Known rows, with every way that one mark hangs from another
Q245(Q470 Q483): .19 .06 -.14 -.11 .08 .04 -.15 .10 .02 .01 -.08 .13 -.03 -.06 -.26 -.10
 .04 .05 .22 -.09 -.08 -.04 -.01 -.10 -.08 .01 .02 .00 -.11 -.11 .03
Q432(Q470 Q483 Q706(Q503)): .23 -.03 -.09 -.05 .06 .22 .15 -.17 .02 -.04 -.20 .16 .07 .07 -.24 .12
 -.03 .13 .05 -.10 .04 -.09 -.21 -.01 -.18 .27 -.01 -.04 -.04 .04 -.06
Q964(Q925(Q470 Q483)): .10 .02 -.17 -.07 .09 .14 .00 .03 .09 -.01 -.08 -.12 -.09 .08 -.10 -.01
 .25 .10 .06 -.13 -.03 -.11 -.07 .03 -.02 -.01 .00 .01 -.24 -.20 .08
Q503(Q706(Q946 Q964)): -.13 .04 -.14 -.01 .08 .02 .10 -.06 -.10 .16 -.03 .12 -.14 .13 -.07 .16
 .09 -.03 .01 -.02 -.08 -.02 .07 .07 .03 -.10 -.10 .06 .14 .12 .13
Q470(Q925(Q483(Q245) Q706(Q100 Q432 Q594))): .10 .03 -.23 -.21 .01 .07 .08 -.07 .01 .13 -.02 .04 .03 -.04 -.05 -.01
 -.01 .07 .09 -.05 .03 -.17 .03 .10 -.11 -.05 -.04 .06 .01 .09 .01
Q432(Q470 Q706): .20 .01 -.07 -.04 -.04 .17 .12 -.18 .02 .03 -.10 .16 .01 .00 -.17 -.02
 .03 .06 .06 -.08 .08 .00 -.09 -.05 -.05 .16 .06 -.05 .04 -.02 -.04
Q483(Q245(Q470(Q432(Q706(Q100)) Q925))): .22 -.06 -.15 -.30 -.08 .08 .04 -.09 .14 .14 .13 .08 -.02 -.05 -.22 -.28
 -.02 .03 .13 -.16 .10 -.08 -.01 -.04 -.11 .18 .12 .07 .01 .06 -.13
Q470(Q245 Q925(Q706)): .12 -.04 -.13 -.18 -.10 .15 .26 -.15 .02 .14 .09 .12 .04 .00 -.23 -.23
 -.07 .14 .07 -.09 .09 -.04 .03 -.01 -.25 -.03 .15 .05 .17 .07 -.06
Q503(Q706(Q100 Q432(Q470(Q925)) Q594 Q946)): .03 .04 -.20 -.06 .11 -.04 .07 -.02 -.13 .14 -.08 .14 -.01 .14 .07 .13
 .00 -.09 -.03 .04 -.01 -.08 .05 .11 .11 -.11 -.13 .09 .05 .01 .10
Q594(Q706(Q100 Q432 Q964(Q925(Q483)))): -.29 -.02 -.38 -.02 .19 .12 -.12 -.16 -.16 .08 -.12 -.07 -.08 .07 .29
 .33 .06 -.18 .08 -.15 .04 -.03 -.05 .10 .19 .08 -.12 -.01 -.09 .12 .14
Q245(Q470(Q432 Q925(Q706)) Q483): .26 .04 -.19 -.21 .00 .08 .01 .04 .07 .14 .07 .11 -.01 -.09 -.33 -.30
 -.05 .11 .18 -.08 -.06 -.03 .01 -.13 -.11 .07 .06 -.02 -.02 -.09 .01
Q470(Q245): .03 -.05 -.08 -.16 -.04 .12 .13 -.10 .05 .05 .06 .13 -.02 .01 -.17 -.14
 .02 .07 .10 -.11 .06 -.03 -.01 .01 -.15 -.04 .09 .04 .01 .07 -.07
Q100(Q706(Q503 Q594 Q925(Q470(Q245)))): .00 .04 -.04 -.07 .00 .13 .14 -.11 .02 .12 -.09 .10 .00 .09 -.21 .05 .07
 -.05 -.05 -.04 .03 -.08 .04 .17 -.05 .00 -.01 .14 -.06 -.01 .03
Q470(Q245(Q483) Q432 Q925(Q706(Q964))): .15 -.03 -.19 -.27 -.08 .19 .20 -.09 .06 .18 .17 .10 -.01 -.04 -.28 -.29
 -.13 .14 .11 -.16 .02 -.05 .06 -.01 -.17 .08 .06 -.01 .10 .13 -.05
Q925(Q706(Q946)): -.08 .07 -.08 -.09 -.04 .13 .28 -.13 -.06 .25 -.03 .11 -.05 -.08 -.23
 -.04 .01 .07 .06 -.03 -.03 .03 .06 .02 -.19 -.09 -.04 -.08 .13 .15 .06
Q925(Q470(Q245 Q432(Q483)) Q706(Q503 Q594)): .03 .02 -.11 -.28 -.08 .25 .36 -.09 .07 .22 .04 .06 -.02 -.04 -.37 -.18
 -.06 .21 -.02 -.12 .01 .06 .00 .14 -.16 .09 -.06 -.11 -.15 .15 -.03
Q432(Q470 Q483 Q706(Q964)): .18 .00 -.13 .02 .05 .24 .05 -.19 -.06 -.07 -.21 .18 .02 .10 -.15 .14
 -.05 .08 .06 -.14 .02 -.05 -.12 .04 -.03 .29 -.03 -.10 .01 .06 -.06
Q964(Q706 Q925): -.08 -.02 -.04 -.08 .13 .09 .05 -.13 -.08 .08 .02 -.03 -.07 .18 -.09 .04
 .07 -.20 .13 -.11 -.05 -.02 -.05 .02 .04 .10 .09 .10 .01 -.14 .11
Q946(Q706(Q964)): -.14 -.02 -.19 -.03 .13 .03 .12 -.14 -.06 .05 -.09 .12 -.08 .09 .10 .26
 -.08 -.02 .07 -.08 .03 .13 .02 .01 .11 -.10 -.03 .01 .07 .20 .13
Q503(Q706(Q432(Q470(Q245)) Q594 Q925)): .07 .05 -.13 -.07 .10 .00 -.06 -.05 -.04 -.02 .02 .16 .04 .22 .05 -.04
 .00 -.14 .06 -.05 .01 -.08 .07 .12 .25 -.04 -.04 .16 .08 -.22 -.01
Q964(Q706(Q594) Q925): -.07 .02 -.03 -.10 .13 .07 .06 -.08 -.11 .14 .02 .00 -.06 .18 -.09 .05
 -.03 -.21 .10 -.05 -.05 .02 -.01 .10 .07 .05 .03 .09 .00 -.07 .16
Q706(Q100 Q946 Q964(Q925)): -.15 .01 -.27 -.01 .15 .15 .09 -.06 -.16 .15 -.15 -.07 -.13 -.01 .11 .29
 .06 -.12 .01 -.10 .07 .04 .13 .13 -.01 .01 -.12 -.10 -.02 .25 .10
Q594(Q706(Q432(Q483(Q245)) Q925 Q946)): -.13 .07 -.15 -.07 .04 .04 -.09 -.15 -.09 .13 -.04 .10 .04 .13 .04 -.07
 -.06 -.07 .19 -.19 -.05 -.27 -.16 .11 .02 .00 -.12 .11 .01 -.02 -.01
Q946(Q706): -.06 -.05 -.12 -.07 .11 -.02 .15 -.14 .00 .04 -.03 .13 -.04 .08 .02 .13
 -.06 .00 .08 -.04 .03 .09 -.05 -.05 .04 -.13 .02 .06 .05 .09 .11
Q245(Q470(Q432(Q706(Q946 Q964))) Q483): .20 .07 -.18 -.16 -.03 .11 -.01 .07 .07 .20 -.01 .15 -.07 -.14 -.30 -.15
 .03 .11 .20 -.15 -.08 -.08 .00 -.07 -.01 .17 -.04 -.07 -.05 .02 .02
Q483(Q245(Q470(Q925))): .20 .00 -.13 -.22 -.03 .04 -.04 -.01 .09 .07 .06 .10 -.01 .04 -.23 -.28
 -.02 .05 .16 -.15 .04 -.10 -.02 -.03 -.20 -.02 .12 .12 .03 .00 -.09
Q432(Q470 Q483): .17 .00 -.07 -.03 .13 .15 -.01 -.10 -.04 -.15 -.14 .14 .03 .17 -.18 -.03
 -.06 .05 .07 -.07 -.03 -.05 -.15 -.01 -.14 .08 -.01 -.04 -.12 -.04 -.04
Q964(Q706(Q432 Q594)): -.13 .09 -.03 -.07 .02 .02 .04 -.10 -.10 .17 -.03 .14 -.04 .07 -.01 .10
 .01 -.16 .16 -.04 -.09 -.09 -.01 .11 .16 -.02 -.04 .10 -.02 -.03 .09
Q245(Q470): .09 .04 -.14 -.08 .02 .08 -.02 .00 .03 .06 -.04 .12 -.05 -.04 -.16 -.10
 .06 .02 .13 -.06 .00 .04 .01 -.07 -.04 -.01 .07 -.01 -.05 -.03 .00
Q503(Q706(Q946)): -.05 .01 -.06 -.06 .05 -.04 .13 -.06 -.04 .15 .03 .13 -.10 .12 -.15 .04
 .10 .00 .02 .02 -.08 -.06 .00 .01 -.03 -.12 -.05 .10 .11 .01 .11
Q594(Q706): -.20 .00 -.13 -.05 .04 .07 .02 -.21 -.08 .14 -.01 .09 -.06 .06 -.04 .03
 -.05 -.05 .08 -.05 .02 .04 -.13 -.01 -.03 -.02 -.01 .01 .00 .12 .12
Q503(Q706(Q594 Q946)): -.05 .05 -.06 -.08 .06 -.05 .14 -.02 -.07 .21 .02 .16 -.09 .11 -.15 .05
 .00 -.01 -.01 .08 -.07 -.02 .04 .09 .01 -.17 -.11 .10 .11 .08 .16
Q594(Q706(Q925)): -.16 .04 -.10 -.01 .06 .05 -.06 -.22 -.09 .09 -.01 .06 -.02 .08 .04 .00
 -.05 -.11 .11 -.07 .04 -.01 -.08 .03 .08 .02 -.02 .04 .00 .00 .07

Rows
-.02 .07 -.16 -.09 .16 .06 .04 -.04 -.02 .04 -.18 -.01 .00 -.08 .08 .32
 .04 -.04 .01 .05 .09 -.06 .09 .19 .03 .02 -.20 .00 -.25 .15 .08 | Q706(Q100 Q503 Q594 Q925(Q483))
-.12 -.03 -.23 -.08 .14 .07 .11 -.06 -.09 .16 .00 -.05 -.17 .13 .02 .18
 .16 -.10 -.07 -.08 -.02 .05 .11 .11 .15 .05 -.11 -.01 -.02 .06 .13 | Q503(Q706(Q100 Q946 Q964(Q925(Q470(Q432)))))
-.17 .02 -.41 -.02 .31 .20 -.01 -.03 -.13 .02 -.24 -.08 -.03 .04 .27 .55
 -.05 -.22 .03 -.11 .09 .02 .08 .24 .15 .10 -.24 -.04 -.14 .25 .07 | Q706(Q100 Q432(Q483) Q503 Q594 Q964(Q925))
.12 .09 -.13 -.02 .03 .13 -.09 -.06 .05 -.12 -.09 .05 .05 .07 .04 -.09
 .14 .02 .18 -.25 -.01 -.28 -.04 .10 .16 .07 -.02 .06 -.16 -.31 -.17 | Q706(Q432(Q483) Q925(Q470(Q245)))
.03 .05 -.21 -.15 .04 .19 .16 -.08 -.02 .09 -.10 .12 .05 -.02 -.18 .01
 .00 .05 .11 -.14 .02 -.01 .01 .01 -.16 .01 -.03 -.04 .03 .01 -.04 | Q925(Q706(Q432(Q470(Q245(Q483))) Q503))
-.05 .08 -.12 -.11 .01 .15 .20 -.12 -.09 .16 -.10 .01 -.08 -.11 -.13 .09
 .04 .04 -.05 -.02 .06 .18 .15 .13 .02 .01 -.08 -.18 -.14 .10 .06 | Q925(Q470 Q706(Q100 Q594))
.03 .00 -.01 -.03 -.03 .11 .06 -.17 .03 .02 -.04 .09 -.02 .12 -.20 -.08
 .16 -.06 .00 -.10 .00 -.13 .02 .08 -.01 .04 .08 .13 -.02 -.16 -.04 | Q100(Q706(Q925(Q470(Q245))))
.13 .15 -.19 -.14 .04 .01 -.21 .09 .08 .02 -.04 .10 .04 .01 .05 -.10 .05
 -.04 .21 -.12 -.02 -.27 .05 .16 .17 -.06 -.10 .14 -.12 -.17 -.05 | Q706(Q432 Q594 Q925(Q483(Q245(Q470))))
.09 -.10 -.14 -.19 -.03 .22 .14 -.23 .07 .02 .10 .09 .00 -.03 -.09 -.07
 -.04 .01 .08 -.21 .11 -.09 .01 .09 .07 .38 .01 -.03 -.02 .13 -.17 | Q470(Q245 Q432(Q483 Q706(Q100 Q925 Q964)))
-.10 .21 -.29 .01 .04 .18 .15 .05 -.11 .27 -.27 .16 -.03 .01 .08 .28
 -.07 .01 .03 -.07 .00 -.07 .06 .22 -.02 -.16 -.27 -.07 -.03 .31 .10 | Q706(Q432(Q470) Q503 Q594 Q946 Q964)
.10 .04 -.11 -.13 .05 .06 -.11 -.07 .04 -.09 -.11 -.07 -.04 -.01 .00 .02
 .23 .03 .08 -.15 .05 -.19 .05 .13 .05 .10 -.07 .01 -.31 -.12 -.06 | Q706(Q100 Q925(Q470 Q483(Q245)))
-.04 .00 -.18 -.09 .12 .00 -.02 -.11 .00 -.03 -.08 .09 -.04 .13 .11 .16
 -.03 .00 .14 -.15 .02 -.06 .02 .09 .12 -.06 -.07 .10 .01 .07 .07 | Q946(Q706(Q925(Q483(Q245)) Q964))
.23 -.01 -.12 -.13 .03 .16 .05 -.17 .04 -.02 -.18 .06 .06 -.01 -.09 .14
 .09 .05 .05 -.13 .14 -.14 -.05 .07 -.07 .29 -.04 .00 -.11 .00 -.09 | Q432(Q470 Q706(Q100 Q503 Q925(Q483(Q245))))
-.35 .02 -.26 -.04 .08 .12 .15 -.19 -.22 .30 -.18 .04 -.10 -.01 .08 .37
 -.04 -.06 .00 -.07 .05 .06 -.04 .12 -.09 .02 -.19 -.08 -.05 .45 .18 | Q594(Q706(Q100 Q503 Q946 Q964))
-.05 .05 -.08 -.06 .13 -.08 .06 -.07 -.13 .13 -.02 .09 -.06 .08 .02 .15
 .02 -.14 -.02 .07 .01 -.02 .14 .15 .15 -.06 -.14 .09 .05 .03 .11 | Q503(Q706(Q100 Q594 Q925 Q946))
.23 .01 -.03 -.04 -.04 .17 .07 -.17 .07 -.06 -.09 .10 .05 .01 -.19 -.06
 .08 .13 .13 -.20 .04 -.21 -.10 .05 .03 .28 .04 .01 -.06 -.16 -.15 | Q432(Q483 Q706(Q925(Q470(Q245))))
-.20 .09 -.19 -.08 .04 .15 .26 -.12 -.20 .29 -.12 .09 -.09 -.12 -.06 .22
 -.09 -.04 -.03 .01 .04 .16 .23 .19 -.05 -.04 -.18 -.18 .09 .40 .12 | Q925(Q706(Q100 Q594 Q946 Q964))
.13 -.02 -.14 -.06 .02 .11 -.01 -.10 .00 .00 -.07 .18 .06 .16 -.18 -.06
 .07 -.06 .06 -.10 -.04 -.22 -.08 .00 -.10 -.02 .08 .18 .05 -.15 -.03 | Q100(Q706(Q432(Q470(Q245(Q483) Q925))))
-.15 .03 -.44 -.01 .20 .22 -.01 .00 -.04 .02 -.27 -.17 -.10 -.02 .27 .51
 .27 -.07 .03 -.20 .06 -.08 .06 .15 .15 .08 -.18 -.06 -.27 .08 .06 | Q706(Q100 Q432 Q503 Q964(Q925(Q470 Q483)))
.15 .00 -.19 -.12 -.02 .20 .24 -.15 .10 .19 .02 .09 -.01 -.03 -.14 .04
 -.15 .12 .03 -.05 .05 -.09 -.09 .06 -.04 .20 -.06 .00 .03 .25 -.01 | Q470(Q432(Q483 Q706(Q503 Q594 Q964)) Q925)
.05 .00 -.09 -.08 .02 .10 .04 -.11 -.03 .07 -.11 .19 .04 .21 -.24 -.05
 .06 -.06 .05 -.12 -.12 -.29 -.13 .08 -.17 -.02 -.03 .15 .05 -.05 -.04 | Q100(Q706(Q432(Q470 Q483(Q245)) Q946))
-.16 .01 -.25 .04 .15 .19 .11 -.09 -.07 .15 -.20 .04 -.03 .16 -.06 .32
 .11 -.14 .01 -.13 -.08 -.21 -.05 .13 -.09 .01 -.11 .11 .07 .10 .08 | Q100(Q706(Q432(Q483) Q503 Q946 Q964(Q925)))
-.21 -.01 -.27 -.03 .15 .17 .12 -.14 -.10 .07 -.20 -.01 -.11 -.08 .11
 .49 .05 -.10 -.01 -.05 .13 .13 .11 .10 -.03 .08 -.13 -.10 -.10 .38 .06 | Q706(Q100 Q503 Q964)
.02 .18 -.03 -.01 .00 .03 .08 -.01 -.05 .20 -.06 .12 -.01 -.02 -.06 -.06
 -.07 -.02 .08 .01 .01 -.11 .10 .16 .01 -.16 -.14 .02 .01 .07 .06 | Q706(Q594 Q925 Q946)
.19 .00 -.15 -.07 .10 .18 .19 -.13 -.11 .02 -.21 .11 .09 .11 -.20 .04
 -.11 .12 .00 -.04 .01 -.08 -.11 .02 -.30 .09 -.04 -.07 -.03 .10 -.01 | Q432(Q470(Q925(Q706(Q100 Q503 Q946))) Q483)
-.17 -.01 -.18 -.03 .13 .01 .10 -.10 -.16 .13 -.07 .08 -.14 .09 .02 .30
 .10 -.09 -.03 .00 -.02 .03 .12 .10 .08 -.02 -.13 .01 .07 .19 .13 | Q503(Q706(Q100 Q946 Q964))
-.01 .02 -.05 -.15 .04 .04 -.07 -.09 -.05 .05 -.03 .14 .00 .15 -.13 -.03
 .06 -.11 .25 -.19 -.14 -.21 -.12 .04 .04 .13 .03 .14 -.05 -.14 -.03 | Q964(Q706(Q432(Q483(Q245(Q470)))))
-.21 .09 -.09 -.10 .04 .03 .20 -.08 -.17 .31 -.15 .10 -.04 -.01 .02 .31
 .04 -.14 .09 -.03 -.06 -.11 .01 .17 .04 -.01 -.17 .05 -.09 .19 .13 | Q964(Q706(Q100 Q432 Q503 Q594 Q946))
-.09 .02 -.30 -.09 .12 .09 .16 -.06 -.07 .10 -.17 .19 .02 .13 .16 .29
 -.18 -.01 .05 -.12 .08 .08 .01 .13 .11 -.12 -.12 .04 .02 .25 .10 | Q946(Q706(Q432(Q470(Q245)) Q503 Q594 Q964))
-.07 .12 .04 -.11 -.03 .03 .13 -.11 -.13 .26 -.05 .05 -.08 .02 -.07 .01
 .04 -.12 .05 -.05 -.06 -.09 .07 .20 .16 .09 -.12 .00 -.18 .01 .09 | Q964(Q706(Q100 Q594 Q925(Q470(Q432)) Q946))
.09 -.02 -.15 -.25 -.13 .20 .26 -.06 .11 .28 .08 .15 -.06 -.12 -.32 -.11
 -.02 .19 .13 -.21 .01 -.14 -.02 .03 -.17 .18 -.05 -.02 .01 .24 -.05 | Q470(Q245(Q483) Q432(Q706(Q503 Q946 Q964)))
.03 .11 -.15 -.08 .10 .08 .03 .00 .00 .04 -.23 -.06 -.03 -.08 .05 .29
 .13 .04 -.02 -.01 .08 -.08 .08 .21 .07 .04 -.21 -.04 -.38 .05 .07 | Q706(Q100 Q503 Q594 Q925(Q470 Q483))
-.03 .05 .00 .02 .01 .06 .10 -.15 -.03 .14 -.06 .13 -.02 .09 -.19 .00
 .11 -.10 .01 -.01 -.05 -.18 .02 .07 -.08 -.05 -.01 .13 .10 -.04 .04 | Q100(Q706(Q925 Q946))
.10 .08 -.18 -.11 -.07 .16 .13 -.03 .09 .25 -.01 .11 -.05 -.13 -.16 -.09
 .04 .05 .11 -.13 .03 -.03 .03 -.01 .04 .17 -.01 -.05 .00 .09 -.03 | Q245(Q470(Q432(Q706(Q503 Q925 Q946 Q964))))
-.01 .08 -.17 -.04 .10 .08 -.03 -.03 -.01 .01 -.08 .12 .01 .03 .03 .10
 -.06 -.05 .13 -.04 -.04 -.12 -.05 .11 .10 -.07 -.12 .04 -.07 .02 .00 | Q706(Q432(Q483) Q594)
-.05 .05 -.20 -.11 .10 .19 .27 -.03 -.07 .24 -.12 -.12 -.07 -.03 -.12
 .12 .06 .00 -.05 -.08 .07 .11 .10 .14 -.10 .00 -.10 -.11 -.09 .09 .12 | Q964(Q925(Q470 Q706(Q100 Q503 Q594 Q946)))
-.06 .07 .02 -.07 .03 .00 .06 -.12 -.14 .14 -.12 .07 -.05 .04 -.04 .14
 .16 -.08 .13 -.05 -.10 -.23 .00 .12 .04 .08 -.08 .06 -.13 -.03 .10 | Q964(Q706(Q100 Q925(Q483) Q946))
